(in the rows, 128 means zero)
Known rows, with every way that one mark hangs from another
z679[z377[z426] z900]: [ 77 153 166 110 102 144 124 125 119 179 108 150 131 137 126 133 138 127
 196  84  86 138]
z679[z426]: [111 119 122 131 112 103 121 124 120 132 133 123 157 121  85 144 102 135
  68 137 111 144]
z482[z377[z426 z900]]: [163 118 135 128 147 164  71 131 139  85 107 111 148 136 142 148 104 119
 152 145 111 125]
z679[z426[z604] z900]: [ 84 104 143 121 135 147 142 117 108 167 157 101 119  62 119 155 153 147
 115 105 179 145]
z679[z377 z426 z900[z604]]: [ 40 150 135 105  76 148 146 116  99 210 125 166 115  66 104 155 129 154
 123 106 130 156]
z426[z679[z482[z377]] z900]: [171 130  97 139 131  95 151 132 127 146 148 134 134 202 127  92 108 109
  66 156 158 114]
z377[z426 z604]: [149 124 152 152 130  99  82 130 106 214 154 137 144 123 158  93 160 100
 154 109  55 144]
z679[z377[z426 z900[z604]]]: [ 91 158 140 107  96 119 113 126 133 134  68 173 119 124 131 120 132 120
 192 125  57 158]
z377[z900]: [ 84 119 131 103 137 133  93 127 173  75 100 151 167 158 140 121  83 118
 146 155 102 160]
z377[z426 z679]: [141 100 145 124 152 107  98 145 122 160  77 102  76 124 138 127 140 120
 164 107  87 140]
z482[z377[z900]]: [112 121 125 117 151 179  81 128 167  38 121 116 178 172 127 154  72 131
 136 157 122 116]
z482[z377]: [102 131 129 138 143 164  97 130 156  53 141 101 179 196  94 158  72 138
 114 149 112  96]
z604[z900]: [111 140 120 149 153 122 120 140 180  42 126 132 106 189 121 102  69 125
 120 173 110 107]
z426[z604 z679]: [120 124 139 107 156  81 148 125 155 117 150  90 146 156  94  99 109 121
 149 117 137 135]
z679[z377[z426] z482 z900[z604]]: [107 160 148 138  57 144 159 126  86 246 113 197  93  40 154 142 157 136
 145 102 141 157]
z679[z900]: [ 46 125 153 123 130 150 118 127 146 158 148 133 155 156 120 135  89 132
 131 120 133 142]
z482[z377[z679]]: [ 98 111 125 119 167 177  93 137 158  52 119  87 145 184 110 163  80 145
 134 137 124  93]
z482[z377[z679[z426] z900[z604]]]: [111  99 111 105 156 186  85 132 143  83 100 112 117  97 140 166  91 148
 126 155 152 130]
z426[z604 z679 z900]: [111 124 114 126 174  74 173 126 142 111 144  88  90 209 113  74 163 112
 134 132 144 115]
z482[z377[z426[z604[z900]]]]: [166 126 136 155 164 156 103 133 136  63 130  78 107 146 120 146 129 131
 153 138 123  91]
z679[z377 z426[z604 z900] z482]: [136 143 101 137  91 114 203 118  91 102 114 147  98  90 121 145 219 146
  99 115 153 113]
z482[z377[z426]]: [155 129 138 149 140 149  88 133 127  98 127  96 147 163 109 152 103 126
 129 137 100 105]

Rows
[ 83 147 110 120 106 112 139 117 103 140 134 155 138 160 120 113 181 130
 122 115  72 117] : z679[z377[z604] z426[z900]]
[ 78 149 167 111 109 151 109 122 112 217 139 161 145 124 158 115 160 119
 209  76  77 137] : z679[z377[z426 z604] z900]
[130 152 154 127  72 146 150 127  99 203 116 179 131  77 154 143 153 129
 157  87 133 143] : z679[z377[z426] z482 z900]
[186 127 121 131 152  90 168 132 157  95 152 112 104 112 132  90 110 121
 125 141 186 123] : z426[z604[z900] z679[z482]]
[153 123 118 138 113 161 118 130 143  80 130 149 177 118 144 156  91 133
  90 155 159 127] : z679[z482[z377[z900]]]
[ 92  89 111 114 165 127 105 132 118 168 141 119 106 131 167 108 169 129
 123 118 112 125] : z377[z604 z679[z426[z900]]]
[162 126 146 159 154  99 126 135 128 111 112  96  67 118 133 110 164 116
 167 126 104 123] : z377[z426[z604[z900]]]
[179 118 126 111 146 116 149 125 145 107 151 104 152 104 130 120 115 125
 132 127 188 132] : z426[z604 z679[z482[z377[z900]]]]
[161 130 115 161 121 158 121 132 137  99 164 145 164 124 153 138 102 132
  85 152 152 104] : z679[z482[z377[z604[z900]]]]
[184 115  88 164 105 137 151 127  88 122 145 131 127 100 128 158 151 140
  20 156 182 111] : z679[z426[z900] z482[z377]]
[124 121 136 143 111 190 130 128 124 151 163 142 163  98 150 166  98 142
  90 128 198 123] : z679[z482[z377] z900]
[194 108 147 102 151  91 100 128 132 155  95 116 111  82 162  93 146  96
 194 119 121 176] : z377[z426[z604 z679] z900]
[140 103 113 126 178 183  83 135 145  80 150  95 124 133 152 141 107 142
 129 141 137  87] : z482[z377[z604[z900] z679[z426]]]
[198 118 155 137 129  89 137 130 101 217 137 111 103  69 143 108 157 109
 150  97 151 155] : z377[z426[z604 z679[z482 z900]]]
[102 155 110 108 128  74 153 128 144 130 119 144 131 252  99  72 114 106
 128 134  89 118] : z426[z679[z377] z900]
[ 97 141 121  84  94 127 120 118 132  93  86 160 164 114 108 144 120 136
 141 123  88 151] : z679[z377[z900] z426]
[190 113 108 152  96 146 122 124  91 154 171 139 175  53 135 164 128 141
  40 138 167 125] : z679[z426 z482[z377[z604]]]
[184 112 101 143  91 152 126 124  99 136 133 151 149  28 138 172 115 144
  40 158 187 147] : z679[z426 z482[z377[z900[z604]]]]
[159 146 111 131  91 124 186 122 111  79 117 147 109  50 120 151 175 151
 112 119 157 116] : z679[z377 z426[z604[z900]] z482]
[ 93 132 140 106 118 101 124 128 140 227 157 144 150 139 108  98  54 118
 111 129 142 166] : z426[z679[z900[z604]]]
[157 111  97 161 115 105 186 123  89 126 140 124  92  73 131 140 202 141
  49 138 187 127] : z679[z426[z604 z900] z482]
[ 68 165 133 117 121 131 121 126 162  84 132 162 156 193 126 101 115 126
 180 125  54 106] : z679[z377[z604[z900]]]
[120 136 128 170 124  82 128 135 100 188 105 132  58 154 127 100 168 109
 117 144  81 141] : z377[z426[z900[z604]]]
[125  93 156 116 155 134  98 143 115 202  91 105  68  97 159 131 144 124
 177  92 120 148] : z377[z426 z679[z900]]
[133 150 131 101 157  95 160 128 173  62 129 107 108 166 106  85 112 123
 188 122 129 110] : z426[z604[z900] z679[z377]]
[171 129 117 117 108 109 123 131 139 163 143 151 172 119 123 114  54 117
  85 151 158 152] : z426[z679[z482[z377[z900[z604]]]]]
[ 79 145 111 119 121 113 176 116 110  78 107 117  98 152  93 134 201 144
 138 113 107 108] : z679[z377 z426[z604 z900]]
[153 124 141 151 155 152 103 130 127  80 130  78 129 144 112 154 134 131
 150 127 115  99] : z482[z377[z426[z604]]]
[134 145 108 120 136  82 203 123 128 111 131 124  94 178 124  85 186 119
 141 118 154 109] : z426[z604 z679[z377 z482] z900]
